What can hang from each mark
repud: rura vomosi
vomosi: duni repud siper
siper: rura vomosi
duni: vomosi
rura: duni gumif repud siper

Each row was made from one small tree. The marks that hang from a mark follow it in brackets, in alphabetical order. Every link used is in the known rows. Write each row's tree.
Known rows
vomosi{repud}: [-13.7 -46.6   8.9  -1.6 -34.4  -0.3 -19.1 -21.4  -9.6 -14.2  -4.1 -18.9
  -1.6  -8.4  -1.7 -10.0  -0.8   2.4 -31.1 -19.3  -0.3  -0.1   8.2  -1.2
  14.3   6.6]
duni{vomosi{repud siper{rura{gumif}}}}: [-10.4 -23.0  -6.6 -40.3  11.8   2.0 -28.3   0.5   7.7 -12.4 -21.2 -14.6
  -5.1 -37.2   1.1 -17.3   6.3  -1.7 -11.9 -38.6  21.1  -8.7  18.0 -12.9
   4.3 -15.3]
repud{vomosi}: [ -9.8 -33.8  -1.5   4.8 -18.0   2.1  -0.5 -32.5   0.1   4.3 -14.7  -0.6
  -0.4  13.2  -2.8  10.6  -7.2  13.5  -9.5  -5.7  -3.0  -3.1  10.3   1.0
  16.0  -1.2]
repud{rura{duni gumif siper} vomosi}: [-14.4  63.6   2.8   2.2 -19.5  20.9  -9.8 -20.3  -6.9   2.0 -11.0   4.8
 -10.3   7.6   7.6  -2.5  10.8  10.0   5.3  14.9 -10.5  -6.4   3.8  14.1
   3.9  -3.5]
repud{rura vomosi{duni siper}}: [ -5.0  11.3  -8.0 -56.8 -19.9  -0.7   8.5 -22.5 -27.2  14.7 -15.2   2.5
  11.8  -4.9  -6.1  15.9   2.5  27.8  20.0 -23.3   6.8  -4.7   1.8  -2.1
  23.0  21.6]
siper{rura}: [-17.9 -23.2  -6.8   5.5 -14.0 -38.9  -7.7 -28.9  -4.8  -5.8 -22.8 -12.2
  -6.9 -13.9  -1.8  -7.3  -5.8  -3.5  -5.6 -14.5   6.0  -3.6  16.6  -9.6
  -6.3  -6.9]
duni{vomosi{siper}}: [-10.3 -59.5 -13.0 -35.6 -21.6  -9.0 -10.4 -12.2  15.7  -4.6 -17.3  -8.7
   5.2 -29.7  -2.7 -10.9   1.9  11.4  -7.9 -25.9  30.0  -3.4   8.7  -9.7
  42.6 -15.1]
repud{rura{gumif}}: [ -8.9  46.5   2.7  -4.8 -30.1   5.4 -19.3 -15.3  -8.8   5.7 -11.4  10.9
  -6.5 -20.4   1.8 -10.2  10.0  -4.9 -11.3  -2.1   5.6  -5.1  13.9  -9.0
   3.1   8.6]
siper{vomosi{repud{rura}}}: [ -8.5  13.2  20.4 -13.7 -28.5 -27.5 -21.2 -10.8 -28.1 -17.2   8.0  -9.4
  12.0 -17.4  -6.4  11.1   8.6  11.5 -24.9 -16.9  -3.5   1.1  -0.1  -7.0
  -2.3  10.9]
repud{rura{duni gumif siper{vomosi}}}: [-17.1  81.7   9.1  19.0 -15.0 -11.3 -13.5  -7.7   0.1 -13.5  -4.0   4.1
  -7.0 -20.6   8.3  -3.3  25.5  -3.2 -10.2   2.2   4.5  -2.6  -1.0   5.9
  -0.5  -6.4]
siper{rura{repud}}: [-21.6 -36.1 -11.5   6.8 -24.2 -32.0 -15.6 -28.6 -20.2   6.7 -22.0 -41.6
   0.6 -13.0   4.9 -25.7  -4.0   1.7 -12.5  -9.0  14.6  -2.0  13.2  -5.2
 -33.7  -1.2]
repud{rura{gumif siper} vomosi}: [ -9.0  57.0   2.0  17.3 -20.9  20.8 -14.9 -14.4 -15.2  11.9 -16.1  11.4
 -12.6   3.3   8.9 -37.7  10.8  16.4  -3.0  14.2  -4.6  -5.7  14.5  -0.7
  14.4  -2.1]
rura{duni}: [-21.6 -30.2  -3.3  -3.5 -31.4 -18.8  -1.5 -31.9  10.1 -14.2  -9.3 -15.8
  -0.5  -4.5  -1.5  24.9  -0.9  -5.7 -12.9 -12.4   3.9  -3.4  -0.1  10.2
   7.8  -1.4]
rura{duni{vomosi{repud}} gumif}: [-18.6 -28.5   2.8 -18.3 -10.5  11.1 -25.8 -16.2  19.8 -20.0  -6.0  -9.9
  -5.9  -8.5   8.5   5.8   4.2  -9.0 -23.1 -24.0  11.7 -13.9   5.0   9.2
   6.9 -13.3]
rura{duni gumif siper{vomosi{repud}}}: [-18.8  24.5  17.1  29.0  -3.0   5.3 -19.8  -3.7  12.1 -25.3   0.2 -11.9
 -15.2 -12.7  10.2 -10.8  22.5 -10.8 -30.7 -12.8   2.8  -1.9  -0.3  12.1
   5.3 -17.3]
rura{gumif}: [-11.6   9.1  -2.7  14.0 -17.3  14.1 -15.3 -20.6  15.3   1.6 -18.4   4.3
 -15.9 -14.9   5.9 -10.7   8.6 -10.7 -22.1 -11.0  12.2  -3.9  18.2  -5.7
  10.4  -2.8]
repud{rura{gumif} vomosi{duni siper}}: [ -1.6  53.7  -4.5 -49.0  -4.5  26.4   3.6 -15.5 -14.1  20.5 -19.5  17.2
   0.9 -12.2   1.2   5.1  10.7  17.9  14.1 -21.1   7.1  -6.3  14.1  -4.0
  18.6  20.9]
siper{vomosi}: [-12.1 -18.9   6.0  16.2 -20.2 -31.9  -3.0 -16.5   4.6  -7.9  -7.5  -3.6
  -1.0 -13.8  -1.4   5.8   8.0   3.2 -27.3 -14.3   6.2   1.1   5.7  -6.7
  10.7  -9.8]
vomosi{duni repud{rura}}: [-15.4  13.8   8.0 -38.0 -40.3  -3.9 -13.7 -22.2 -33.5  -1.7  -0.5 -10.0
   7.6  -6.0   3.4 -23.8  -0.6  14.0   0.5 -25.3   4.5  -9.4   2.9  -3.4
   6.9  24.6]
rura{duni gumif}: [-17.7   7.4  -0.9   8.1 -16.0   5.6  -7.1 -24.0  22.4 -11.1 -12.8  -1.3
 -12.9  -9.5   6.2  17.8  10.3 -18.9 -18.2 -10.8   5.6  -4.3   9.3   7.9
   5.4  -4.6]
siper{rura vomosi}: [-16.5 -11.7  -0.4  18.3   1.4 -56.5  -2.9 -20.2  -4.6 -10.2 -16.8  -9.8
  -1.8 -21.3  -4.5   3.0   4.2   0.9 -15.3 -18.9   7.4   0.1   9.9 -11.8
 -14.7 -14.7]

Write each row's tree
[ -9.9 -76.2  -3.3 -48.3 -18.5   3.0 -23.2  -8.3   0.5 -16.5  -9.2 -23.9
   6.9 -26.1  -4.1 -12.6   0.8  13.7 -18.8 -33.9  22.9  -4.3   6.4  -7.5
  38.0  -9.0]
duni{vomosi{repud siper}}
[ -9.8 -23.5  -8.2 -28.0  -3.0  31.7  -3.1 -19.2   6.1   9.4 -17.4 -20.0
   2.9  -3.1   1.3  43.6  12.0   4.0 -11.0  -8.8   4.1   1.4   4.0  19.3
  -6.5   6.8]
rura{duni gumif repud{vomosi{siper}}}
[-27.7 -15.2   1.1  34.3 -30.0 -21.1  -8.1 -17.2  -1.1 -10.4  -5.6 -40.1
   1.6  -9.9  11.9 -11.8  16.0   7.0 -19.5   0.1  13.5   3.5  -6.9  14.9
  -9.0 -13.6]
rura{duni repud siper{vomosi}}
[-21.7  46.6  -5.2  -7.2 -29.2  -1.2 -23.2 -12.5   9.0  -8.7 -11.4   2.7
  -7.3 -14.8  15.8 -40.1  12.4   3.1   2.5   2.4  18.4 -14.1   3.5   5.9
  17.3 -18.3]
repud{rura{duni{vomosi} gumif siper}}
[-14.9  40.3  -2.9 -10.3 -31.6   1.7   0.3 -26.6 -29.8  13.4 -13.9  -0.2
  -1.3  13.1   9.5 -44.7   1.5  29.6  22.9  -0.6  -0.7 -10.2   4.1   2.2
  16.6   5.4]
repud{rura{siper} vomosi{duni}}
[-15.0  30.4   6.0  47.4  -9.0   3.4 -13.2  -2.9  13.1  -4.2 -14.6   4.4
 -21.8 -21.1  12.4 -45.4  24.4  -0.3 -24.6  -3.9  12.2   0.2  13.7  -5.9
  16.0 -21.8]
rura{gumif siper{vomosi}}
[-20.2  -8.5 -16.7 -24.3   3.0  -9.3 -11.4 -13.6   5.7  -1.0 -23.7 -37.0
  -3.3 -30.7   1.9  22.2  13.3 -18.9  -8.6 -21.5  20.2   1.9  14.2   7.7
 -28.8   4.8]
vomosi{siper{rura{duni gumif repud}}}
[ -8.9  10.1 -13.3 -17.4  10.3  -4.1 -11.2 -10.6   9.7   0.0 -30.8  -2.1
 -14.8 -40.7  -2.5  -9.1   9.8 -11.6  -6.5 -23.8  15.7   0.9  22.1 -14.5
  -0.8  -1.4]
vomosi{siper{rura{gumif}}}
[-11.2 -34.4  -5.7 -36.8  -2.2 -18.0 -17.5 -12.0 -13.4 -16.2 -16.6 -30.8
  -0.1 -30.8 -10.1  -0.2  -0.3   2.7 -11.2 -33.3   6.8   3.9  12.6  -9.0
   4.3   6.5]
vomosi{repud siper{rura}}
[-25.8 -69.1 -12.3 -12.4 -34.5 -19.8 -12.1 -29.4   5.4  -5.2  -9.2 -36.5
  10.7  -1.2  11.2   3.5  -3.0   4.5 -12.5 -10.4  25.1 -11.6  -3.4  11.7
  -6.1 -10.6]
rura{duni{vomosi} repud}
[-17.2 -40.9  -7.7  -8.5 -26.7   7.7   5.7 -36.4 -19.8  24.3 -17.4 -23.2
   6.6  19.7  11.7 -13.2  -3.3  23.2   0.1 -13.1   5.9  -7.7   6.3   6.5
  -6.8  12.1]
rura{repud{vomosi{duni}}}
[-27.3 -27.1 -17.6  -5.1  -1.1 -22.5 -17.2 -21.7  11.3  -2.5 -24.2 -27.8
  -1.9 -13.3  16.4   1.0   1.6 -10.1  -5.4 -14.7  27.1 -16.6   8.6   6.2
 -37.5 -19.8]
siper{rura{duni{vomosi} gumif repud}}
[-25.9 -23.2  -2.7   8.3  -5.2 -56.3  -4.2 -24.8  -6.0 -11.9 -11.0 -41.1
   7.4 -15.4   1.8  31.7   6.9  -4.4 -13.5 -12.7   6.3  -0.8  -3.6   8.9
 -43.9  -8.5]
siper{rura{duni repud} vomosi}
[-19.3  39.7   1.7  36.3  -2.5   7.3  -2.6  -7.2  12.3   2.6 -16.2   4.0
 -20.2 -15.3  19.3 -60.6  24.1   0.8 -10.4 -17.6  15.0  -9.4   8.2  -3.7
  15.5 -13.2]
rura{gumif siper{vomosi{duni}}}
[-17.1  27.5  12.1  22.5  -2.9  15.1 -14.9  -1.2   2.4  -5.2  -6.6  -8.4
 -18.4 -13.9  17.3 -63.1  21.8  -0.3 -15.4 -26.7  11.0  -6.5   7.8  -2.2
  10.3  -7.2]
rura{gumif siper{vomosi{duni repud}}}
[-17.9 -30.3 -13.8 -36.7  -0.3 -36.5   1.4 -21.6   8.2 -17.0 -21.9 -24.7
   0.3 -29.9 -12.8  40.0   0.1  -8.1   2.7 -27.1  13.1   1.9   4.8   3.3
  -3.9   0.0]
vomosi{siper{rura{duni}}}
[-14.6  18.4 -16.3 -29.4  17.2  -2.9   1.1 -10.9   5.8   8.9 -32.4  -1.0
 -12.6 -35.6   3.6 -17.2  10.3  -7.6  11.7 -39.1  23.6  -6.9  19.6 -11.2
  -0.1   3.1]
vomosi{duni siper{rura{gumif}}}
[-18.4   4.6  -8.4  26.8 -13.0  42.5  -4.8 -21.4 -11.0  28.0 -24.6 -13.9
 -14.7  13.0  25.5 -66.8  10.2  16.4   1.2  -0.1  11.5 -12.0  13.2   8.1
   0.2  -1.0]
rura{gumif repud{vomosi{duni}} siper}
[-12.7 -35.3  -1.8 -46.9  -2.4  16.9 -23.1  -4.1  25.4 -20.9  -8.2 -15.6
  -0.3 -23.5   0.3  16.0  10.5  -6.0 -21.9 -36.1  19.9  -7.2   5.5   6.9
  22.3  -6.6]
rura{duni{vomosi{repud siper}} gumif}
[ -7.6  33.5   9.0 -53.8 -15.0  15.9 -22.2  -3.4  -8.7 -16.4   0.2  -8.6
   2.6 -30.2  -6.7  33.6  16.5  -7.3 -14.9 -22.8   2.9  -0.2   2.8   8.0
   8.8  23.4]
vomosi{repud{rura{duni gumif}} siper}
[ -9.1  48.3   3.4 -15.4 -14.4   5.1  -4.1 -27.2  -4.0   0.4  -8.9  12.1
  -2.0   9.8  -1.5  41.5   3.8   0.9   1.4   4.2  -8.4  -6.6   3.2  12.4
  -3.5   5.5]
repud{rura{duni gumif} vomosi}
[-20.1  65.6   2.5   8.9 -28.4   5.5 -18.6 -13.7  -1.1  -6.4  -9.8  -1.1
 -13.6 -15.7   9.2 -20.2  17.2  -4.0  -4.3   6.8   6.3  -5.7   5.3   8.8
   7.4  -1.4]
repud{rura{duni gumif siper}}
[-13.5 -17.1 -13.2 -33.7  -3.5   5.8  -9.7  -9.2  34.3 -11.6 -17.2  -0.1
  -4.1 -28.8   3.4  18.1  13.6  -6.3 -10.4 -26.2  27.3  -6.5   6.1   3.3
  27.8 -14.1]
rura{duni{vomosi{siper}} gumif}
[-14.3 -32.4 -21.7 -27.3   3.8  -6.3 -22.5  -6.6   3.4  10.0 -31.0 -27.9
  -1.2 -38.3   9.0 -23.5  10.1   2.2  -5.3 -24.3  35.4  -5.3  19.7 -10.3
 -13.7 -12.4]
duni{vomosi{siper{rura{gumif repud}}}}
[ -8.7  11.4 -15.8 -35.9  28.4   4.0   9.1 -17.2   3.4  15.5 -34.9   1.3
  -9.7 -11.6   3.7   4.5   3.9   6.2  17.2 -32.3   9.8  -8.3  18.7  -6.8
   3.2   4.7]
repud{vomosi{duni siper{rura{gumif}}}}
[-17.5 -36.5  -6.1  27.9 -34.2  18.5 -11.6 -27.1 -19.0  14.4 -17.8 -31.3
  -4.3  14.2  10.6 -52.4   0.8  23.6 -10.3  11.9   4.8  -0.2   9.5  11.3
   2.2  -7.3]
rura{repud{vomosi} siper}
[ -9.4  21.0   8.2 -29.3 -25.6  13.6 -36.0  -9.1 -11.3  -6.5  -3.5   4.3
   0.9 -16.1   7.5 -27.0   6.1   8.3 -18.1 -16.3  11.9 -14.6  13.1  -8.7
   9.0  -4.6]
duni{vomosi{repud{rura{gumif}}}}
[-20.4   6.3  -4.6   2.7   4.6 -56.4   7.9 -24.5  -2.1  -2.9 -18.4  -7.8
  -2.9 -14.9   4.2  -4.5   3.8   2.0   4.7 -33.2  14.0  -8.9   4.8 -10.2
 -16.0  -9.1]
siper{rura vomosi{duni}}
[-10.8  61.4  17.4 -20.2  -8.9  -2.8 -14.9  -7.9 -21.3  -3.6   2.4   5.7
   0.0 -16.4   8.0 -12.2  19.2   1.1 -11.8 -29.6   6.2  -7.9   5.7  -6.1
  -4.9  14.2]
siper{vomosi{duni repud{rura{gumif}}}}
[-17.7   5.2 -19.4 -28.4   6.6   3.6  -5.4 -13.4  -4.6  18.8 -32.0 -24.3
  -5.2 -33.9  11.9 -26.3  13.0  -7.0   5.2 -31.3  28.1  -5.4  17.3  -7.3
 -22.6  13.5]
vomosi{duni siper{rura{gumif repud}}}
[-17.1 -38.5 -10.6   3.9  -8.9 -19.5  -5.0 -34.5 -23.3  12.5 -23.9 -30.3
   2.4   9.3   4.6   1.0  -8.8  14.5  -0.5  -3.4   1.4  -2.4  12.3   3.3
 -32.9  -1.5]
siper{rura{repud{vomosi}}}
[-23.0  25.4  -0.3  34.7 -12.0  12.8  -8.3  -8.2  -2.6  14.0 -16.8 -18.2
 -11.6 -14.7  25.5 -67.7  28.4   4.7 -13.3 -11.0  23.9  -7.3   8.3   2.5
  -7.5  -5.1]
rura{gumif repud siper{vomosi{duni}}}
[-22.0 -19.4  -2.4 -18.5   9.1 -16.1 -24.0 -15.7  15.8 -21.3 -15.8 -18.3
  -6.2 -13.5   8.1   8.7   0.7 -15.5  -8.1 -27.4  12.3 -17.1   9.2   4.3
 -18.5 -24.8]
siper{rura{duni{vomosi{repud}} gumif}}
[-17.1  17.0   3.4  51.5 -18.5   9.3 -20.0  -5.0  -0.3   6.2 -14.6 -20.7
 -14.4 -19.6  19.5 -57.4  27.8   4.2 -30.5   1.0  16.6   1.4  10.2   1.9
  -9.5 -10.8]
rura{gumif repud siper{vomosi}}
[-12.1  83.9   9.6  28.3 -18.8  -2.4 -19.0  -2.7  -9.5  -0.4  -8.9  13.1
 -12.2 -26.9   8.3 -47.2  25.0   4.9 -15.1   4.9   6.9  -0.2   8.9  -7.4
  10.4  -9.2]
repud{rura{gumif siper{vomosi}}}
[-14.4  60.6   3.1  13.5 -35.0  17.2 -26.8 -12.7 -12.1   5.4 -14.1   8.0
 -16.1 -21.2   9.5 -62.2  16.5   4.8  -9.1   8.1   7.1  -3.3  15.7  -6.0
  10.4   1.6]
repud{rura{gumif siper}}
[ -8.3   7.1   1.7 -69.5 -25.5   0.8 -11.4 -12.3 -29.8  -1.6  -3.7 -14.1
  11.9 -23.5  -3.6 -11.2   6.7  16.1   3.2 -37.0  12.1  -4.3   2.9  -6.5
  21.3  33.2]
vomosi{duni repud{rura} siper}
[-23.5  13.3  -2.3  16.1   8.3 -35.9  -7.3 -19.3   2.2  -5.3 -15.0 -28.5
  -3.7 -20.4   8.8  32.5  16.2 -16.3 -17.6 -12.9   9.4  -2.9   6.1   9.0
 -51.3 -11.6]
siper{rura{duni gumif repud} vomosi}
[ -7.6  -9.3 -11.7 -30.3  -1.2  38.5   2.0 -17.7  -4.8  28.1 -24.1 -13.3
  -0.2  -3.0  10.8  -7.0  12.1  14.1   3.7 -21.0  15.1  -4.5  13.9   2.9
   1.5  13.7]
rura{gumif repud{vomosi{duni siper}}}
[ -7.7 -29.1 -12.1 -41.4  -6.4   9.8  15.6 -23.0  -2.0  12.8 -20.7  -4.6
   3.1  -0.8  -4.2  12.4   0.6  21.8  10.8 -29.8   9.4  -3.4   7.6  -0.9
  33.1  10.6]
repud{vomosi{duni siper}}
[-12.6  46.2   9.3 -32.9 -26.5  19.9 -20.6 -13.8 -20.9   3.6  -4.4   3.3
  -2.8 -12.0   9.0 -26.6   8.5  -0.3  -3.5 -25.3   5.7 -10.9  11.7  -4.6
   0.2  22.0]
vomosi{duni repud{rura{gumif}}}
[-16.5   6.9  -1.3  25.8   8.0 -28.7 -14.0 -11.7  -5.3   4.3 -20.6 -19.2
  -6.6 -25.8   9.4 -12.2  15.3  -7.8 -19.6  -9.8  15.1  -1.0  16.0  -8.4
 -45.9  -9.2]
siper{rura{gumif repud} vomosi}
[-12.7  52.6  21.6 -13.6  -7.7 -13.0 -19.4  -7.5  -9.3 -21.8   9.5  -1.3
   1.1 -17.0  -0.9  39.5  19.5  -8.4 -23.1 -17.5  -6.9  -2.4  -1.8   8.1
 -15.5   7.0]
siper{vomosi{repud{rura{duni gumif}}}}
[-19.8 -18.4  -6.0  -4.7 -13.5  -5.1 -11.3 -22.3  31.5 -10.3 -14.2   0.7
  -8.2  -9.4  10.5   1.9   6.0  -8.9  -8.9 -15.1  21.9 -14.7   6.3   5.1
  14.1 -25.0]
rura{duni{vomosi} gumif}
[-17.8   5.6 -12.8   1.3   9.2   0.4   0.6 -28.3 -13.9  25.5 -30.5 -15.5
  -7.0   8.6  16.3 -17.4   0.2   6.0   8.7 -16.5   6.0 -13.5  17.1   1.5
 -39.6   2.6]
siper{rura{gumif repud{vomosi{duni}}}}
